In the rows, 128 means zero.
Known rows, with every way that one mark hangs from another:
pokuge{dimog{risa zesu}}: [148 130 100 126 111 158 129 129  69  95 122 115  80 132 115 114 143 179
 167 135 137 140 134 136 178 116 138  87 115 130  94 112 121 125 185  62
  95  71 159 123 197]
nuni{ruza sidogis}: [111 104 123 122 100 129 131 112  99 131  92 142 122 138 100 112 112 122
 154 105  58 144  90 128 176 119 154 105  84 123 107 125 131  96 157  81
  93 119 155 145 193]
pufid{fikopit{nereg} kotav{rakot} mavub}: [180 112 152 154 100  84  97 132 108 138  71 128  83 101  61 145  67 177
 133 157 132 133 104 112 207 114 148  63 171 139 128 138 125 126 116 109
  68 134 178 118 175]
nereg{fikopit sidogis{nuni{ruza}}}: [139  97 106 142  66 130 154 110  88 150 117 199 144 155 117 122 113 197
 172 113  84 124 182 104 177  92 103  98  83 132 136 106 131  65 145  79
  95  94 179 138 172]
posap{zesu}: [133 122 103 123 119 140 145 124 101 149 117 122 108 123 117 108 108 166
 164 139  92 141 135 140 138 119 166  93 156 152 111  98 118 111 172  71
 108  89 165 130 170]
pokuge{dimog{risa zesu{nereg}}}: [146 134 107 131 115 156 131 138  77  94 132  98  80 133 114 123 143 167
 171 139 139 148 125 128 183 107 134 100 116 128  90 116 107 132 176  65
  96  71 171 122 197]
pufid{fikopit kotav mavub pokuge}: [157 151 154 148  97  83  89 128 120 130  84 106  95 115  74 142  86 158
 115 145 138 121 103 128 174  79 186  60 118 167 131 121 133 121 144  89
  91 140 168 128 205]
dimog{pokuge}: [162 117 108 144 141 155 100 135  94 138 110 151  91 143 110  97 157 146
 161 126 131 129 121 133 163 132 132 101 154 153 115  91 112 109 161  83
 111  90 174 109 177]
pufid{fikopit kotav{rakot} pokuge}: [169 139 165 159  98 112 135 136  95 133  77 112  85 114  86 120  94 152
 116 162 151 124 118 151 186 108 166  43 161 153 145 118 125 141 170 117
 101 116 164 150 178]
zesu{dekud nereg{fikopit} posap}: [132 131 148 134 111 166 129 174 100 144 159  97 105 158 148 147 153  78
 154 127 140 159 133 122 186  68 106 137 178 137  84  71  70 110 161  75
 117  81 228 110 174]
posap{zesu{nereg{fikopit{pufid}}}}: [127 136 108 129 103 126 168 142 102 149 138 116 114 124 127 123 115 156
 171 145 100 163 132 118 137  94 151  93 151 156 115 112  93 115 155  75
 112  82 181 122 170]
fikopit{nereg{sidogis zesu}}: [135 139 141 151  91 129 136 111  88 128 140 190  84 139 128  96 122 159
 158 142 147 111 103  92 186 128 103 117 131 162 132  61 147 131 109  97
 113  79 177 152 159]
dimog{zesu}: [162 129 107 152 151 148 136 135  91 123 136 129  84 151 119 112 131 145
 166 131 124 134 117 104 175 122 122 117 129 149 113 117 122 117 171  84
 110  60 183 146 192]
posap{zesu{nereg}}: [131 128 112 130 125 138 147 139 112 148 130  99 107 123 117 120 108 148
 170 144  96 151 121 129 147 107 160 111 158 151 106 104  97 120 159  74
 108  89 183 128 170]
posap{zesu{nereg{sidogis}}}: [131 121 116 127 115 137 151 129 111 149 139 125 107 126 120 120 106 162
 174 146  97 141 134 125 156 112 150 117 150 153 109  99 101 118 160  79
 107  91 189 137 162]
ruza{nuni{sidogis{nereg{zesu{dekud}}}}}: [135 106 130 131  96 131 163 122  45 145 121 110 107 142 115 108 130 123
 137  70  88 137  82 143 185 104 167 112 119 125 106  86 119 100 180  75
 110  86 167 158 181]
posap{zesu{dekud nereg{fikopit}}}: [137 121 109 135 114 145 159 146 109 153 150  83 102 132 124 134 112 133
 158 146 106 163 137 136 159  84 146 114 165 156 100 111  91 106 169  71
 109  79 193 129 163]
fikopit{nereg{sidogis} pufid{kotav mavub}}: [144 149 152 133  89  76 124 113  95 117 153 188  77 124 112 132 107 213
 157 160 120 128 103  80 202 122 114  64 148 155 150  80 128 140 112 107
  90 101 181 133 162]
fikopit{nereg pufid{mavub}}: [133 169 141 138 109  97 146 110  92 121 153 152  89 126 120 125 113 171
 151 139 116 140  91  82 172 117 121  78 153 145 147  90 119 138 130  96
  98  94 174 120 172]
pufid{fikopit kotav{rakot} mavub pokuge}: [172 137 159 151  89  97 124 123 113 129  76 102  99 107  69 141  76 157
 110 142 141 133 116 132 182  85 174  45 140 157 137 134 126 131 151 105
  83 133 161 124 197]
kotav{pufid{mavub pokuge} rakot}: [159 107 127 134 120 153 179  96 116 108  97 114 115 146 106 110  94 136
 153 116 124 163 148 104 176 101 145  60 159 147 146 131 105 143 163 103
  81  84 128 122 178]
ruza{nuni{sidogis{nereg{zesu{posap}}}}}: [127 111 133 122  89 129 159 128  42 147 107 133 116 138 121 104 137 123
 146  65  93 134  85 137 171 113 167 108 119 122 104  77 119 104 168  73
 112  90 167 146 188]
dekud{zesu{nereg posap}}: [126 144 130 137 118 169 121 165 107 109 113 134 110 164 118 124 147 114
 151 115 116 148 108 115 175  65 134 121 147 122 104  49  93 137 155  66
  94 101 191 105 199]
nereg{fikopit zesu{dekud posap}}: [137 131 127 136  60 158 144 149  78 139 134 151 111 155 159 108 157 100
 152 112 151 145 129 120 152  69 114 107 128 166  92  58 114 102 138  66
 135  52 182 107 180]
nereg{fikopit sidogis}: [137 112 121 137  73 133 148 122  84 139 133 209 118 158 130 110 134 182
 159 133 119 127 189  98 178  95 104  91 109 159 128 103 139  77 159  85
 111 100 178 143 170]
nereg{sidogis{nuni{ruza}} zesu}: [144 107 124 144  72 141 144  93  94 137 125 182 127 147 126 102 108 174
 177 101  89 102 112 114 176 108 122 128  71 140 122  59 128 108 131  82
 111  63 173 141 166]
pufid{fikopit{nereg}}: [145 144 146 160 126 115 113 124  92 149  98 146  83 125 101 113  97 138
 140 153 135 109 101 120 182 133 142 109 163 137 131 116 128 120 154 100
 101 118 193 145 161]
pokuge{dimog}: [143 141 106 124 107 146 122 100  79 112 105 119 103 136 106 106 126 167
 151 131 112 145 119 144 172 103 143  77 134 126  94 101 122 112 180  75
 106 101 148 119 189]
pufid{fikopit pokuge}: [137 168 153 157 114 128 139 117  98 141 103 119  99 132 110 109 106 119
 117 137 144 109 113 139 158 104 168  92 131 155 140 111 129 125 190  95
 116 118 176 150 184]
kotav{pufid}: [146 106 117 131 148 141 117 113 111 117 105 139 100 163 119 100 116 144
 180 136 109 142 129 107 180 118 152  94 156 145 128 107 108 125 163  87
  99  81 150 137 165]
kotav{pufid{fikopit pokuge{dimog{risa}}}}: [138 134 128 133 119 135 130 105 103 111  87 126  93 144 114 103 107 138
 156 143 145 131 128 131 174 111 173  78 138 146 133 123 109 141 178  85
  94  94 145 137 173]
mavub{pufid{pokuge{dimog{risa zesu}}}}: [139 156 118 146 140 166 158 129  71 101 145 139  72 137 116 108 130 165
 130 143 146 149 154 124 142 114 153  82 110 163  94  79 139 130 197  70
  98  88 143 142 199]
fikopit{nereg}: [134 143 132 151 127 129 123 128  92 131 126 147  85 137 110 108 121 152
 151 149 134 128 109 103 181 129 117 102 163 144 135  85 139 122 129  94
 102 101 175 146 168]
kotav{pufid{pokuge}}: [136 131 124 135 138 143 138 109 114 112 109 129 102 162 124  98 119 131
 164 134 129 142 130 110 168 106 157  83 144 158 144 101 116 135 165  89
 105  82 141 145 175]
kotav{pufid{fikopit}}: [151 109 126 140 146 128 111 112 111 131  86 143  95 153 111 103  98 135
 171 142 115 128 121 115 184 124 164 101 161 140 129 126 102 126 169  93
  96  95 164 139 158]
kotav{pufid{fikopit{nereg} mavub} rakot}: [171  94 132 146 127 130 154  98 111 127  75 137 100 131  91 116  70 141
 159 132 126 149 132  99 196 127 140  79 184 130 140 154  99 140 146 112
  68  97 154 119 155]
sidogis{nereg{fikopit{pufid}} nuni}: [157 158 112 148  92 118 169 124  59 154 110 110 129 143 123 131 113 170
 165  85  96 141 139 123 157  74 125  71 121 111 132  68  86  81 185  58
  97  84 193 116 184]
nuni{ruza sidogis{nereg{zesu}}}: [119 127 123 126  78 122 141 113  86 132  83 123 117 131 109 107 111 101
 152  79  81 146  76 126 171 106 150 107  75 130  95  94 121  95 156  66
  99 109 167 141 198]
fikopit{pufid{kotav mavub pokuge{dimog}}}: [144 175 138 121  85  94 136 108  93 100 133 118  96 123 111 130 120 187
 137 139 114 152  98 120 165  81 161  31 123 154 132  91 114 140 161  88
 105 100 146 113 199]
ruza{nuni{sidogis{nereg}}}: [131 106 128 128 105 124 160 124  46 146 109 122 113 140 108 107 129 138
 142  73  79 137  95 138 181 114 170 102 122 119 114  98 122  95 182  77
 104 103 164 158 185]
dekud{zesu{posap}}: [130 138 121 130 113 171 118 151  97 110  98 157 110 163 119 111 146 131
 144 112 112 138 123 127 167  79 139 103 144 124 109  44 113 129 168  62
  94 100 173 106 198]
nereg{sidogis{nuni} zesu{posap}}: [141 117 143 131  72 155 138 107  82 144 130 199 125 150 149 104 128 163
 181 100 112  95 115 122 166 112 119 128  98 137 110  26 113 122 136  78
 119  56 189 120 169]
sidogis{nereg{fikopit{pufid{pokuge}}}}: [142 180 123 140  87 117 166 133  66 135 119 117 106 141 134 112 134 136
 142 103 140 152 148 111 154  76 126  63 136 151 126  72 106  93 190  64
 116  99 186 131 188]
zesu{dekud posap}: [141 124 147 122 130 175 111 144  92 142 141 111  93 154 143 126 145  99
 146 122 123 131 130 150 185 106 126 124 188 132  88  48  94 116 194  74
 115  81 208 118 169]
nuni{ruza sidogis{nereg{fikopit zesu}}}: [116 126 115 128  59 118 151 120  81 136  81 136 125 134 113 108 116 103
 152  79  88 156  94 118 164  92 141  98  67 136  98 104 124  82 148  62
 101 109 166 137 201]

Rows:
[176  97 133 132 106 113 105 134 109 118  94 110 103 123  76 138  99 188
 148 135 102 153 129 116 194  94 149  50 151 143 114 113 121 114 137  92
  78 115 154 110 193] | pufid{kotav{rakot} mavub}
[158 160 140 138  78  85  91 108 109 117  73 100  96 106  68 142  85 170
 112 145 143 132  98 142 175  73 187  46 111 156 115 129 133 125 147  84
  87 143 154 115 213] | pufid{fikopit kotav mavub pokuge{dimog}}
[163 133 154 162 101  86  79 145  95 139  82 150  66 115  90 118  96 162
 145 173 149 110  74 124 197 123 153  82 158 155 126  97 133 133 110 104
 103 108 184 145 164] | pufid{fikopit{nereg{zesu}} kotav}
[174 120  96 143 152 169 108 156  88 139 118 167  78 144 129 105 174 125
 179 118 163 132 116 117 159 148 105 124 156 156  98  94  99 125 151  78
 113  50 203 101 194] | dimog{pokuge zesu{posap}}
[132 120 155 131  97 165 134 160  99 146 171 134 104 162 153 146 150  98
 158 130 139 144 153 117 200  76  92 147 166 141  87  66  75 107 162  81
 115  83 238 120 163] | zesu{dekud nereg{fikopit sidogis} posap}
[151 133  92 150  85 123 150 124  77 157  81 103 144 140 103 131 101 156
 167  72  84 145 148 120 162  77 120  90 101 106 122  81 102  60 163  49
  86  98 192 126 191] | sidogis{nereg{fikopit} nuni{ruza}}
[141 121 143 151 126 141 135 127 107 137 150 128 114 153 116 132 114 158
 174 130  95 125 120 108 195  97 123 135 124 126 120  89  93 115 155  92
 103  95 203 141 168] | zesu{nereg{sidogis{nuni}}}
[138 115 136 149 120 138 134 125 112 137 143 126 120 150 111 132 109 154
 176 124  86 128 120 105 196  98 120 138 115 123 121  94  95 110 147  91
  99  98 203 143 169] | zesu{nereg{sidogis{nuni{ruza}}}}
[165 106 108 153 151 169 113 192  91 113 147 120  60 139 123 120 179 145
 190 137 172 133 128 110 180 137 119 134 130 157 110 113  89 136 154  68
  95  47 206 113 189] | dimog{pokuge risa zesu{nereg}}
[142 133 133 145 136 130 131 106 113 125  92 134  97 152 116 102 101 122
 154 140 135 127 121 118 172 112 169  89 148 155 144 121 110 136 172  96
 102  95 156 146 169] | kotav{pufid{fikopit pokuge}}
[158 110 131 140 128 163 187 104 103 111  99 123 106 151 117  96 106 131
 157 130 132 158 150 118 178 115 141  60 174 145 151 120 105 149 176 112
  93  72 131 140 164] | kotav{pufid{pokuge} rakot}
[164 131 144 138  91 116 134 128 112 110 102  96 105 121  82 135 102 171
 123 132 131 153 130 121 176  76 156  36 133 163 136 105 134 130 141  96
  86 114 141 122 208] | pufid{kotav{rakot} mavub pokuge}
[123 202 142 141  94 111 175  99  75 110 152 146  82 125 131 108 127 162
 137 151 146 141  89 108 163 116 122  56 151 149 157  78 126 158 147 103
 113  85 157 138 173] | fikopit{nereg pufid{pokuge{dimog}}}
[118 123 121 123  93 121 136 115  88 135  83 120 118 133 101 115 108 110
 151  85  71 148  93 129 178 111 149 102  91 121 100 106 120  88 172  67
  90 125 173 145 197] | nuni{ruza sidogis{nereg}}
[143 148 131 140  71 113 174 141  76 123 127 154 109 140 129 116 138 172
 144 144 129 159 152 110 157  79 128  30 136 160 148 108 119 112 157  96
 115  85 154 128 182] | nereg{fikopit{pufid{kotav{rakot} pokuge}}}
[136 123 129 151 108 127 134 106  95 140 127 179 103 139 107 116 103 182
 164 137 110 111 124 100 196 135 101 115 132 129 144  81 140 112 121  97
  89  98 185 154 158] | fikopit{nereg{sidogis{nuni{ruza}}}}
[139 123 116 133 132 149 149 139 114 150 152  70  95 130 121 132 107 131
 159 146  99 154 119 145 165  97 156 124 174 151  98  99  87 119 177  74
 107  79 195 134 160] | posap{zesu{dekud nereg}}
[145 141 151 161 100 115 121 112  90 148 107 177  82 127 112 104  97 143
 145 147 145  96  97 113 187 132 133 122 140 149 129  99 134 126 139 102
 110 103 194 150 154] | pufid{fikopit{nereg{sidogis zesu}}}
[128 137 123 132  53 146 142 149  76 137 113 180 123 149 155  98 158 119
 163 109 149 143 129 104 132  79 119  93 112 166 101  62 124 103 120  66
 136  62 170 101 190] | nereg{fikopit zesu{posap}}
[169 100  98 146 146 171 111 178  82 114 133 142  59 138 123 108 180 164
 183 132 167 122 143 122 172 150 124 114 128 159 115 108 110 127 169  64
  96  46 189 114 189] | dimog{pokuge risa zesu}
[153 158 150 131  93 103 160 118  95 108 136 120  99 124 112 129 114 179
 137 137 112 152 111 114 169  90 152  30 142 155 148  95 109 145 164 103
 101  93 152 119 189] | fikopit{pufid{kotav{rakot} mavub pokuge}}
[144  99 121 139 105 140 134  97  98 143 122 173 128 150 110 118 102 192
 173 113  70 106 147 120 191 119 121 117  99 120 131  85 125  92 164  86
  92  95 183 148 165] | nereg{sidogis{nuni{ruza}}}
[131 110 128 130  94 124 163 123  43 144 110 124 112 139 113 103 130 132
 143  68  86 135  83 134 176 109 169 105 112 125 110  89 124 100 171  75
 110  91 161 155 186] | ruza{nuni{sidogis{nereg{zesu}}}}
[151 143 140 124 108  91 115 126  98 114 137 133  95 130 111 132 118 191
 157 141  89 144 101 108 176  97 155  51 141 147 129  91 106 127 156  89
 101  97 165 113 184] | fikopit{pufid{kotav mavub}}
[143 124 132 131  62 103 150 127  78 130 144 217 107 150 135 117 135 209
 164 150 114 133 172  98 184  96 109  59 117 162 139  96 125  96 154  96
 112  91 176 139 164] | nereg{fikopit{pufid{kotav}} sidogis}
[135 148 144 146 104 146 126 133  88 133 138 144  80 139 136 106 134 115
 151 136 156 126  86 111 178 118 109 122 164 153 114  47 127 137 117  87
 118  69 187 132 165] | fikopit{nereg{zesu{dekud posap}}}
[161 137 105 140 124 155 139 109  85 108 146 101  80 144 114 128 126 150
 157 136 130 150 112 132 202  98 114 116 131 133  84 117 103 123 181  82
 104  70 183 134 186] | pokuge{dimog{zesu{dekud nereg{sidogis}}}}
[134 114 126 152  93 131 148 135 105 142 139 146 131 153 116 135 118 158
 175 124  96 141 146  93 186  79 107 124 103 131 124 109 100  91 134  86
 100  97 200 137 173] | zesu{nereg{fikopit sidogis{nuni{ruza}}}}
[165 140 130 128  75 118 135 108 101  97  90  89 105 113  75 135 102 183
 121 132 136 163 125 135 178  70 158  21 126 153 120 113 132 133 144  90
  83 117 127 110 215] | pufid{kotav{rakot} mavub pokuge{dimog}}
[139 115 121 131 122 149 152 130 113 150 160  96  95 132 125 131 104 146
 162 148  99 143 133 140 176 102 145 131 166 153 100  96  91 117 178  79
 105  81 201 141 153] | posap{zesu{dekud nereg{sidogis}}}
[143 132 130 139 129 120 123  99 126 122  91 125 106 147 104 115  89 128
 150 127 128 134 120 106 168  97 175  91 133 157 138 132 111 129 160  87
  89 107 153 128 182] | kotav{pufid{fikopit mavub pokuge}}
[142 134 143 132  99 167 123 135  89 132 139 125  95 149 152 105 146  96
 153 112 138 127  92 136 166  95 132 127 146 154  87  35 107 129 156  72
 132  54 186 116 174] | nereg{zesu{dekud posap}}
[158 135 138 153 139 148 151 141  81 113 127 141  72 133  99 112 114 172
 123 157 136 154 153 126 158 114 154  54 145 168 110  73 138 133 178  96
  95 101 139 147 186] | mavub{pufid{kotav{rakot} pokuge}}
[147 145 136 151 143 138 126 143  85 113 132 145  71 138 103 113 120 173
 126 161 134 147 143 123 153 108 162  65 130 174 106  65 144 126 172  85
 100 105 146 151 191] | mavub{pufid{kotav pokuge}}
[159 115 121 133 115 165 188  90  96 102  90 117 106 145 113  95 105 141
 156 130 135 164 147 127 180 111 140  49 169 137 140 125 103 152 179 108
  91  74 120 132 169] | kotav{pufid{pokuge{dimog}} rakot}
[153 101 128 148  79 153 145  94  96 138 146 153 114 153 131 114 108 157
 165 104  92 105 111 130 197  98 117 141  87 139 112  55 118 107 149  81
 110  52 186 146 157] | nereg{sidogis{nuni{ruza}} zesu{dekud}}
[132 148 135 147 107 123 153 152  96 129 153 121 111 149 130 128 137 134
 164 139 116 160 121  92 169  75 122  98 137 145 123 110  88 112 149  89
 117  90 190 124 178] | zesu{nereg{fikopit{pufid}}}
[138 141 137 151 133 123 133 107 112 126  94 142  89 147 113 103  98 124
 152 149 149 126 113 108 177 121 157  91 157 156 152 119 118 143 150 101
  97  95 158 151 163] | kotav{pufid{fikopit{nereg} pokuge}}
[134 136 143 146  84 138 136 115  83 141 132 196 101 139 135 106 121 162
 169 127 139 105 101 100 178 129  99 123 130 142 130  41 132 133 102  91
 108  70 188 134 161] | fikopit{nereg{sidogis{nuni} zesu{posap}}}
[149 112 147 135  79 167 140 108  84 146 150 170 112 156 152 115 127 145
 168 103 115  98 114 137 186 102 114 142 113 137 101  22 104 121 155  78
 119  46 201 125 159] | nereg{sidogis{nuni} zesu{dekud posap}}
[177  95 103 150 153 183 112 179  84 116 154 113  46 144 127 119 179 147
 172 136 170 125 142 138 192 141 120 128 144 159 106 103 100 125 187  63
  95  36 201 120 180] | dimog{pokuge risa zesu{dekud}}
[148 118 129 147 143 120 112 112 110 131  89 152  87 149 109 105  95 136
 170 151 129 127 113 105 190 132 151 102 170 142 137 124 110 133 147  99
  92  95 166 142 153] | kotav{pufid{fikopit{nereg}}}
[126 136 136 134 107 169 125 156 107 110 121 160 110 166 121 123 144 128
 153 117 116 138 121 111 186  71 124 128 137 125 107  45  96 135 156  71
  93 103 197 112 191] | dekud{zesu{nereg{sidogis} posap}}
[183 114 102 147 160 180 109 156  90 140 138 138  65 149 132 117 172 108
 166 121 164 134 115 134 179 138 100 137 172 156  90  91  90 124 169  78
 112  41 216 106 184] | dimog{pokuge zesu{dekud posap}}
[146 148 147 163 111 115 117 122  90 147 100 151  82 124 109 105 100 130
 142 147 144 107  84 117 176 127 143 114 149 146 126 103 129 127 138  98
 110 101 188 141 162] | pufid{fikopit{nereg{zesu}}}
[124 143 123 138  99 165 131 171 102 113 111 147 118 167 121 126 152 117
 149 115 122 157 126 107 168  52 125 112 137 129 107  60  95 124 146  62
  95 100 188  99 202] | dekud{zesu{nereg{fikopit} posap}}
[146 129 118 151  69 148 152 138  82 132 141 134 104 156 144 107 144 118
 146 121 140 147 124 117 161  62 121 102 113 171 106  83 123  96 143  71
 132  54 167 124 177] | nereg{fikopit zesu{dekud}}
